What can hang from each mark:
J_517: J_230
J_730: J_753
J_572: J_753 J_939
J_939: J_730
J_753: J_64 J_730
J_230: J_64 J_517 J_572 J_730
J_64: J_230 J_939

Every row comes from one small tree of marks. Brackets hold a mark, then the marks that hang from it, in the order of their numbers. Every link used is in the known rows. Which tree was each row made from?
Known rows:
(J_572 (J_753 (J_64 (J_230 J_517)) J_730) J_939): [ 0.370  4.882  0.491  5.534  0.136  2.817 -4.425 -5.050 -3.089  1.689
 -3.296 -3.070  1.911 -2.585 -1.843  1.574  2.945  0.784  3.048]
(J_64 (J_230 J_572) J_939): [ 3.673  1.999  0.300 -0.832  2.212  3.407 -3.480 -5.030 -0.750  1.275
 -0.934 -2.782 -0.694  0.052  1.348  2.681 -1.373  1.774  1.583]
(J_517 (J_230 (J_64 J_939))): [ 2.019  0.983  0.742 -2.410  4.487 -0.281 -6.456 -3.315  0.419  0.053
  0.525 -3.766  0.708  0.802  1.926  0.520 -1.377 -1.601 -0.333]
(J_939 J_730): [-0.016  0.298  2.547 -0.078  1.343 -1.686 -0.238 -2.454  2.749 -1.743
 -1.209  0.365  1.324 -2.123  0.131 -2.348  1.168 -1.783  0.743]
(J_517 (J_230 J_572 (J_730 J_753))): [ 1.514 -0.494 -2.206 -2.105  2.585  0.855 -5.167  0.905  0.695  1.656
  0.636 -0.130  1.702 -1.311  1.999  2.726 -0.637 -1.782  0.792]
(J_730 (J_753 (J_64 (J_230 J_572) J_939))): [ 1.686  4.155 -0.195  1.978  1.427  1.756 -3.390 -0.891 -3.346  3.426
  0.431 -4.026 -0.532 -0.223  2.342  4.098  0.724  2.247  0.654]
(J_572 (J_753 (J_64 J_230) J_730) J_939): [-0.633  3.823  0.783  5.477  0.302  2.454 -4.513 -4.140 -2.710  2.046
 -4.138 -2.773  1.108 -4.007 -1.724  0.816  1.726  0.075  2.108]
(J_230 J_64 J_730): [-2.332  2.611 -0.687  0.525  1.604  1.620 -3.566 -1.607 -0.639 -0.751
 -0.717 -1.269  0.436 -0.490 -0.634  0.116  1.253 -3.868  0.324]
(J_230 J_517): [ 2.382  2.375  0.946 -0.462  0.186 -0.064 -1.074 -1.575 -0.890 -0.915
  0.019 -0.138  1.779  1.234  0.922 -0.389  2.488  0.802  2.262]
(J_753 J_64): [-0.020  2.770  1.438  1.557  1.905 -0.978 -0.868  0.631 -1.595  0.568
 -1.596 -2.544 -0.348 -1.477  0.534 -0.784  1.498  0.304  0.568]
(J_730 (J_753 (J_64 (J_230 J_517 J_572) J_939))): [ 2.846  5.163 -0.450  1.988  1.398  1.960 -3.345 -1.745 -3.897  3.121
  1.486 -4.231  0.181  1.522  2.219  4.901  2.017  2.824  1.384]
(J_64 (J_230 J_517 (J_572 J_753)) J_939): [ 4.222  2.589 -1.862  0.702  2.157  4.413 -4.001 -6.379 -1.422  1.557
 -0.037 -2.667  1.484  0.434  1.544  3.631 -0.143  2.597  1.339]
(J_572 J_753 (J_939 J_730)): [-1.956  1.006  1.946  2.484  0.589  0.424 -1.352 -4.271  1.882  0.447
 -2.179  2.158  4.633 -3.391  0.385 -2.710  1.369 -0.985  0.343]
(J_730 J_753): [ 0.093  2.044  0.744  0.383 -1.437 -0.852 -1.465  2.252 -1.993  1.457
  0.682  0.467  1.610 -0.478  3.205  0.109  1.564  0.442  0.926]
(J_572 (J_753 J_64 J_730) J_939): [-2.415  4.345  0.829  5.641  0.246  2.381 -4.000 -2.593 -2.691  1.490
 -3.977 -2.268  2.393 -3.830 -1.453 -1.193  1.501  0.886  1.129]
(J_753 J_730): [ 0.557  2.381  1.221  1.284 -0.743  1.132 -3.125 -1.553 -1.041 -1.326
 -2.949 -2.072 -0.215 -2.077 -1.171 -1.377  0.346  0.112  2.198]
(J_64 (J_230 J_572)): [ 3.451 -0.606  0.326  0.015  1.828  1.620 -2.260 -2.435 -0.825  0.161
 -1.354 -0.464  0.098 -1.658  0.995  2.779 -0.234 -0.178  1.696]
(J_730 (J_753 (J_64 J_230 J_939))): [ 1.350  5.004  0.809  1.347  0.499  0.168 -2.987 -0.556 -3.065  3.578
  0.693 -4.133 -1.483  0.015  2.423  2.447  1.807  1.638  1.174]
(J_572 (J_753 J_64) (J_939 J_730)): [-2.746  2.503  2.037  4.372  2.070 -0.285 -1.241 -3.364  0.639  1.114
 -2.609 -0.327  3.822 -4.033 -0.251 -2.035  2.010 -0.738 -0.080]
(J_939 (J_730 J_753)): [-0.504  1.103  1.934  0.736 -0.211 -2.032 -0.724 -0.156  1.385 -0.021
  0.376  0.951  1.984 -1.748  1.824 -0.877  2.108 -1.281  0.500]
(J_939 (J_730 (J_753 J_64))): [-1.099  2.484  1.928  2.492  0.914 -2.448 -0.551  0.526  0.287  0.648
 -0.086 -1.232  1.148 -2.227  1.143 -0.134  2.657 -1.215  0.084]

Which tree is each row?
[ 0.605 -0.940  0.411  1.486  5.370 -0.121 -4.266 -3.371  1.928  1.103
 -1.991 -0.742  4.287 -4.009  0.877  0.822 -0.760 -1.024 -0.519]	(J_517 (J_230 (J_572 (J_753 J_64) (J_939 J_730))))
[-0.167  3.825  1.828 -0.250  0.206  0.050 -1.959 -2.784  1.225  1.040
  0.703 -1.480  1.260 -0.047  2.040 -1.067  0.722  0.917  0.399]	(J_64 (J_939 (J_730 J_753)))
[ 1.558  3.328  1.384  3.201  0.818  0.721 -3.759 -2.091 -2.254 -0.010
 -3.478 -4.994 -2.651 -2.899 -2.169  1.460  1.700 -0.370  2.779]	(J_753 (J_64 J_230) J_730)
[-0.957  3.111  2.043  0.704  2.962  0.748 -3.523 -5.409  0.952 -1.341
 -0.018 -2.905  1.238  0.544  0.374 -0.672  0.101 -1.687 -0.827]	(J_230 (J_64 (J_939 J_730)))
[ 1.680  5.566  1.231  2.374  1.186  2.317 -4.770 -4.452 -2.447  1.028
 -2.946 -7.017 -3.459 -1.270 -1.915  1.280  0.610  1.446  2.547]	(J_753 (J_64 J_230 J_939) J_730)
[-1.742  2.797  0.775  3.897 -1.313  3.047 -4.130 -3.616 -1.519  0.802
 -3.561 -0.009  3.570 -3.367 -0.762 -1.818  0.494  0.722  1.747]	(J_572 (J_753 J_730) J_939)
[-1.190  5.058 -1.030  4.139  1.359  2.963 -4.344 -2.956 -2.469  1.358
 -2.891 -5.460 -0.167 -2.959 -0.742 -0.992 -0.288  2.068  0.039]	(J_572 (J_753 (J_64 J_939) J_730))
[-0.219  6.436  1.039  2.619  1.008  2.123 -4.110 -3.051 -2.320  0.446
 -2.903 -6.466 -1.969 -1.043 -1.535 -0.772  0.012  2.016  1.391]	(J_753 (J_64 J_939) J_730)
[ 3.062  4.930 -2.213 -0.584  0.579  4.997 -4.593 -4.620 -1.693  2.739
  1.312 -2.537  0.138  2.322  0.925  5.094  1.583  1.330  2.807]	(J_64 (J_230 J_517 J_572 (J_730 J_753)) J_939)
[ 1.309  5.026  0.442  0.523  2.118  2.066 -3.998 -4.929 -2.178 -0.688
  1.329 -3.391  1.631  3.708  1.075  1.161  1.383  0.595  0.448]	(J_230 (J_64 J_939) J_517)
[ 4.485  2.421  0.974 -0.268  2.970  2.597 -2.900 -8.082  1.506 -0.334
  0.112 -2.508  0.785  1.028  0.005  3.177  0.597  0.955  2.127]	(J_64 (J_230 J_517 J_572) (J_939 J_730))
[ 0.941  2.672  1.544  2.140  0.458  1.619 -1.791 -3.643 -0.035  0.311
  0.721  2.024  5.577  0.805  0.958  2.298  2.453  1.076  1.667]	(J_230 J_517 (J_572 (J_939 (J_730 J_753))))
[-1.364  2.432  3.427  1.381 -1.155 -0.831 -1.339 -2.077  0.877  0.877
 -0.377  2.237  3.916 -0.948  1.238 -1.225  2.591 -0.686  1.291]	(J_572 (J_939 (J_730 J_753)))
[ 1.126  2.647 -2.039 -0.080  1.454  3.594 -2.121 -2.420 -0.379 -0.480
 -0.344 -0.124  1.857  0.825 -0.616  1.963  1.527 -0.160  2.228]	(J_230 J_517 J_572 J_730)
[ 0.366  2.704 -0.203  1.171  3.530  3.807 -4.665 -4.172 -1.844 -0.315
  0.029 -3.161  1.640  1.003  1.452  2.101 -2.149  0.495 -1.446]	(J_230 (J_64 J_939) J_572)
[-0.612  6.234 -1.186 -0.179  1.933  3.754 -4.739 -5.194 -1.143 -0.163
  0.935 -3.503  0.824  3.406 -0.764  1.291  2.021 -1.223  1.162]	(J_230 (J_64 J_939) J_517 J_730)
[ 0.478  2.251 -0.585  0.956 -0.426  3.570 -3.592 -2.234 -1.519  2.912
 -0.563  1.181  1.607 -1.064  0.636  4.040  1.642 -1.002  2.735]	(J_64 (J_230 (J_572 J_939) (J_730 J_753)))
[ 4.688  4.089  1.008 -1.650  0.906  1.917 -2.877 -5.774 -1.072  0.915
  0.117 -2.977 -0.588  2.331  0.944  1.674  1.937  1.860  3.089]	(J_64 (J_230 J_517) J_939)
[-1.509  2.332 -0.374  0.564  1.037  4.190 -2.754 -2.911 -0.118  0.980
 -2.159  1.539  2.658 -1.002 -0.600  0.496  0.315 -0.662  1.898]	(J_230 (J_572 J_939) J_730)
[ 0.947  1.070 -1.994 -2.267  5.598  3.117 -7.656 -4.204  0.895  0.169
  0.055 -3.440  1.009  0.432  0.575  2.636 -2.139 -2.384 -0.354]	(J_517 (J_230 (J_64 J_939) J_572 J_730))
[ 0.371  3.916  1.622  3.858  1.667  1.188 -1.614 -2.935 -0.985  0.878
  0.349  0.208  4.880  0.526  0.493  2.758  3.153  1.092  1.239]	(J_230 J_517 (J_572 (J_939 (J_730 (J_753 J_64)))))
[ 0.566  5.058 -2.202  1.792  2.393  2.876 -3.559 -4.281 -1.579  2.908
 -1.119 -4.450 -0.578 -0.876 -0.267  1.723  2.384  0.423  1.531]	(J_572 (J_753 (J_64 (J_230 J_517 J_730) J_939)))
[-0.833  2.131 -1.812  2.543  2.134  1.314 -2.477 -1.278 -1.127  2.245
 -2.318 -2.659 -0.524 -3.810 -0.204  0.891  1.804 -1.762  0.785]	(J_572 (J_753 (J_64 (J_230 J_730))))
[ 0.956  4.429 -0.863  0.742  3.636  3.718 -3.683 -3.927 -1.426  2.446
 -1.540 -5.039 -2.278 -0.701 -0.725  3.056  0.238  0.215  1.512]	(J_753 (J_64 (J_230 J_572 J_730) J_939))
[-1.030  1.939  2.219  4.175  2.274 -0.056 -1.851 -4.776  0.558  1.806
 -2.800 -0.731  2.506 -4.311 -0.503 -0.055  2.408 -1.633  0.894]	(J_572 (J_753 (J_64 J_230)) (J_939 J_730))
